What can hang from each mark
j952: j409
j772: j166
j873: j166 j409
j166: j772 j847
j624: j952
j847: j166 j409
j409: j847 j873 j952

Each row was made from one small tree. The marks that hang from a mark follow it in brackets, in the order of their numbers. Every link used is in the known rows. Write each row's tree.
Known rows
j409(j847 j873(j166(j772)) j952): [5.97, -3.96, -1.88, 0.51, 1.04, 8.04, -0.80, 3.48, -0.97, -3.37, -3.16, 0.76, -0.25, 3.11, -1.44, -0.79, -2.16, -0.01]
j847(j166(j772) j409(j873 j952)): [4.80, -2.85, 0.39, 0.97, 2.86, 3.99, 0.20, 3.48, -8.89, -2.84, -0.60, -2.39, 1.04, 4.34, -4.48, -1.97, 0.68, -1.08]
j772(j166): [-2.33, -1.31, 1.21, 1.51, 0.39, 1.35, 2.57, 0.79, -1.30, 1.73, 1.73, -0.94, -3.29, -2.18, -0.47, 2.01, -0.39, -0.51]
j409(j847(j166(j772))): [2.59, -3.25, -0.53, -3.43, 2.36, 3.18, 3.38, 5.10, -1.51, -4.78, -0.52, 3.86, -1.68, 4.19, -0.34, 2.30, 1.58, -0.48]
j873(j409(j847(j166) j952)): [2.80, -5.51, -2.22, -0.36, -1.68, -0.94, 1.03, 4.53, -2.82, -4.62, -2.43, 4.24, 0.94, 3.44, -0.48, -2.66, -6.18, 2.70]
j847(j409): [0.07, -0.42, 1.71, -0.36, -0.52, -0.82, -1.68, 1.23, -1.17, 0.10, 1.42, -1.89, -0.55, 1.40, -2.32, 0.84, -1.30, -2.66]
j873(j166 j409(j952)): [1.22, -2.55, -3.28, 3.72, -1.89, 0.54, -2.87, 0.92, 0.12, -0.48, -1.38, 0.99, 0.83, -1.60, 1.07, -1.36, -8.92, 0.65]
j772(j166(j847(j409(j873)))): [-1.48, -4.92, 4.11, 2.81, -0.15, -0.43, 3.44, 0.65, -1.00, 2.38, 2.02, -0.96, -3.37, 0.32, -3.18, 0.71, -0.29, -2.71]
j166(j772 j847(j409(j952))): [5.05, -3.71, 2.28, -2.77, -0.49, 2.66, -0.42, -0.61, -2.44, -5.34, 0.14, 1.20, -2.41, 3.29, -2.72, 2.29, 0.02, -3.26]
j166(j772 j847): [2.13, -2.94, 1.37, -2.15, 1.26, 1.55, 2.88, -0.85, 1.79, -2.88, 0.43, 4.07, -2.85, 0.86, 1.59, 2.76, 3.09, -1.66]
j409(j873(j166)): [-0.14, -0.63, -1.65, 4.17, 0.99, 2.60, -0.53, 0.75, 0.96, 3.26, -0.93, -1.11, 1.21, -0.24, -0.25, -1.21, -3.01, -0.06]
j847(j166): [-0.52, -0.38, -1.27, -0.06, 0.88, -0.39, 2.38, 1.55, -2.63, -0.42, -0.29, 1.44, 0.67, 2.19, -1.06, 0.44, -0.86, 0.74]
j624(j952(j409)): [-3.01, 5.52, 1.51, -1.10, -0.06, 3.00, -0.05, -0.53, -1.25, 0.26, 3.98, 1.22, -3.24, -0.07, 2.13, -0.41, -1.79, -0.74]
j772(j166(j847(j409(j873 j952)))): [1.42, -5.52, 3.40, 2.39, -1.41, 1.29, 1.83, -0.21, -4.14, 0.13, 0.16, -1.77, -2.73, 1.47, -5.18, -0.83, -2.15, -1.65]
j409(j847 j873(j166(j772))): [3.02, -3.74, -1.07, 0.57, 2.21, 6.14, 0.67, 4.44, 2.12, -1.08, -1.35, 1.45, -0.97, 2.03, 0.27, 0.57, -0.30, -1.15]
j409(j847(j166(j772)) j873 j952): [6.18, -4.66, -1.29, -1.04, 2.37, 5.65, 2.59, 4.76, -5.99, -5.12, -3.05, 1.75, 0.78, 5.48, -2.50, -2.34, 1.15, 1.65]
j409(j847 j873(j166) j952): [4.27, -3.40, -2.15, 1.76, -1.50, 5.18, -1.51, 2.49, -0.21, -1.53, -3.67, 0.18, 1.48, 3.45, -2.82, -2.42, -5.34, 1.34]
j166(j772 j847(j409)): [2.02, -3.40, 3.09, -2.45, 0.53, 0.73, 1.03, 0.39, 0.84, -2.91, 1.73, 1.97, -3.56, 2.14, -1.08, 3.64, 1.77, -4.38]
j952(j409(j847(j166(j772)) j873)): [-0.19, -3.51, 0.46, -2.01, 2.98, 4.35, 4.90, 6.99, -2.97, -2.26, 0.28, 3.31, -4.03, 3.59, 0.02, -2.90, 1.31, -0.93]
j624(j952(j409(j873(j166)))): [-3.20, 4.67, -0.22, 3.33, 0.81, 5.84, -0.20, 0.41, -0.30, 3.66, 3.21, 0.05, -1.97, -0.29, 1.68, -1.65, -5.02, -0.81]

Write each row's tree
[3.84, -4.15, 2.36, 1.00, -1.84, 0.25, -0.30, -1.12, -3.05, -1.13, -1.18, -0.79, 0.62, 3.54, -4.74, -2.90, -1.54, -1.08]
j166(j847(j409(j873 j952)))
[4.16, -1.88, 0.06, -1.44, 1.72, 3.75, -0.24, 2.89, -7.41, -5.08, 0.16, -0.90, -0.70, 4.28, -4.04, 1.35, -0.58, -1.93]
j847(j166(j772) j409(j952))
[-2.48, -1.90, -0.04, -3.15, -0.58, 1.02, 3.74, 5.73, -0.81, -2.27, 0.51, 4.36, -3.97, 3.87, -0.83, -1.17, -3.32, -0.52]
j952(j409(j847(j166)))
[-2.13, 2.70, 0.34, -3.39, -0.09, 3.57, 2.90, 3.64, -1.97, -2.51, 2.95, 4.48, -3.41, 4.30, 0.20, 0.54, -3.61, 0.10]
j624(j952(j409(j847(j166))))
[1.75, -1.75, 0.35, 2.85, 2.74, 4.68, -1.43, 3.46, -0.84, 1.25, 1.02, -2.67, -0.83, 0.86, -1.58, 1.04, -1.01, -4.26]
j847(j409(j873(j166(j772))))
[3.03, -2.87, 1.98, -1.45, -3.03, -0.09, -0.89, -1.59, -1.51, -3.23, -0.48, 0.75, -0.87, 3.45, -4.12, 0.56, -2.98, -1.92]
j166(j847(j409(j952)))
[2.22, -1.26, -0.13, -0.56, -0.83, 0.82, -0.80, 1.72, -6.76, -2.88, -0.50, -1.48, 1.04, 4.54, -5.20, -0.03, -3.93, -0.78]
j847(j166 j409(j952))
[4.25, -3.49, 0.28, -0.89, -1.10, 4.90, -1.38, -0.29, -0.20, -4.09, -0.10, 1.53, -2.83, 3.10, -2.72, 4.23, -4.19, -4.01]
j873(j166(j772 j847(j409(j952))))
[3.40, -1.89, 1.17, 2.04, -0.49, 1.37, -2.52, 0.92, -5.54, -0.39, -1.10, -4.21, 2.06, 2.40, -4.71, -4.10, -1.86, -0.58]
j847(j409(j873 j952))
[4.58, -2.23, -0.38, 2.76, 1.59, 6.59, -3.03, 2.31, -4.07, -1.10, -0.63, -3.19, 0.09, 1.96, -3.37, -0.22, -2.76, -2.89]
j847(j409(j873(j166(j772)) j952))
[-1.41, 3.19, 1.50, -3.45, -1.17, 4.03, 0.57, 2.20, 0.47, -1.98, 2.91, 3.29, -3.77, 2.33, 1.40, 0.04, -2.73, -0.79]
j624(j952(j409(j847)))
[-1.47, 1.64, 0.79, -0.89, 1.28, 4.11, 3.37, 4.17, -3.67, -0.59, 2.04, 2.87, -1.74, 4.68, -0.17, -2.89, -2.21, 0.85]
j624(j952(j409(j847(j166) j873)))
[3.03, -3.39, -1.33, 2.92, -1.80, 3.35, 0.25, -2.04, 0.27, 0.01, -2.78, 1.33, 0.70, 2.16, -1.97, -1.50, -4.79, 0.90]
j409(j873(j166(j847)) j952)
[1.34, -4.94, -2.01, 0.52, 0.84, 2.75, -0.13, 5.48, 4.64, -2.54, -0.08, 4.15, -2.44, -0.46, 3.76, 2.00, -4.56, -1.76]
j873(j166(j772) j409(j847))
[1.36, -1.44, 0.86, -1.32, 2.77, 1.91, 1.23, 3.79, -4.39, -2.57, 1.73, -0.28, -1.40, 3.15, -2.12, 2.78, 0.96, -3.17]
j847(j166(j772) j409)
[0.12, -2.48, -2.05, 2.80, 1.79, 2.06, -0.61, 3.19, 2.79, -0.27, 0.96, 2.27, -1.67, -2.90, 4.24, 1.90, -3.85, -1.81]
j873(j166(j772) j409)
[0.99, -3.60, 2.74, 1.26, -0.75, -1.75, 1.03, -0.10, 0.01, 1.12, 0.24, 0.02, -0.22, 2.43, -2.64, -1.34, 0.06, -2.32]
j166(j847(j409(j873)))
[0.02, -1.06, 0.08, 4.11, 0.24, 1.71, -2.14, 2.21, 0.03, 3.45, 0.40, -3.12, 0.78, 1.20, -2.83, -0.40, -4.13, -2.66]
j847(j409(j873(j166)))
[-1.75, -0.25, -0.39, 2.06, 3.03, 6.08, 1.03, 3.24, -0.06, 2.06, 1.37, 0.45, -4.35, -1.26, 1.70, -1.41, -1.42, -2.90]
j952(j409(j873(j166(j772))))
[5.50, -4.46, 2.55, -0.14, 0.72, 2.99, 0.31, -0.07, -3.80, -3.31, -0.85, -0.32, -0.89, 3.25, -3.21, -1.21, 1.23, -2.33]
j166(j772 j847(j409(j873 j952)))
[-2.11, -3.94, 3.93, 0.32, -1.60, -0.73, 3.09, -0.04, 0.30, 0.56, 2.80, 0.32, -5.09, 0.43, -2.85, 4.05, -1.76, -3.86]
j772(j166(j847(j409)))
[4.82, -3.87, -1.15, 2.03, 0.76, 6.07, 1.08, -0.98, -0.37, -2.07, -2.46, 2.09, -0.78, 1.81, -0.62, 0.13, -1.61, -0.60]
j409(j873(j166(j772 j847)) j952)
[-2.26, 4.37, 1.62, 1.49, 1.36, 3.57, 0.76, 0.08, -2.68, 2.57, 3.43, -0.38, -1.87, -0.06, 1.74, -3.61, -0.61, 0.11]
j624(j952(j409(j873)))
[2.78, -1.75, -0.67, 3.79, -0.90, 3.70, -3.59, 1.15, -3.21, 1.05, -1.42, -3.93, 1.55, 2.19, -4.55, -1.80, -5.91, -1.70]
j847(j409(j873(j166) j952))
[3.09, -5.21, -1.91, 1.52, -0.86, 2.37, 0.04, 0.12, 2.11, -3.61, -1.17, 5.01, -2.18, -0.52, 2.68, 1.48, -5.57, -0.85]
j873(j166(j772 j847) j409(j952))
[1.78, -2.35, 0.99, 1.25, 4.16, 2.09, 1.84, 4.23, -5.71, -0.56, 0.87, -1.76, 0.02, 3.40, -2.59, -0.59, 2.36, -2.45]
j847(j166(j772) j409(j873))
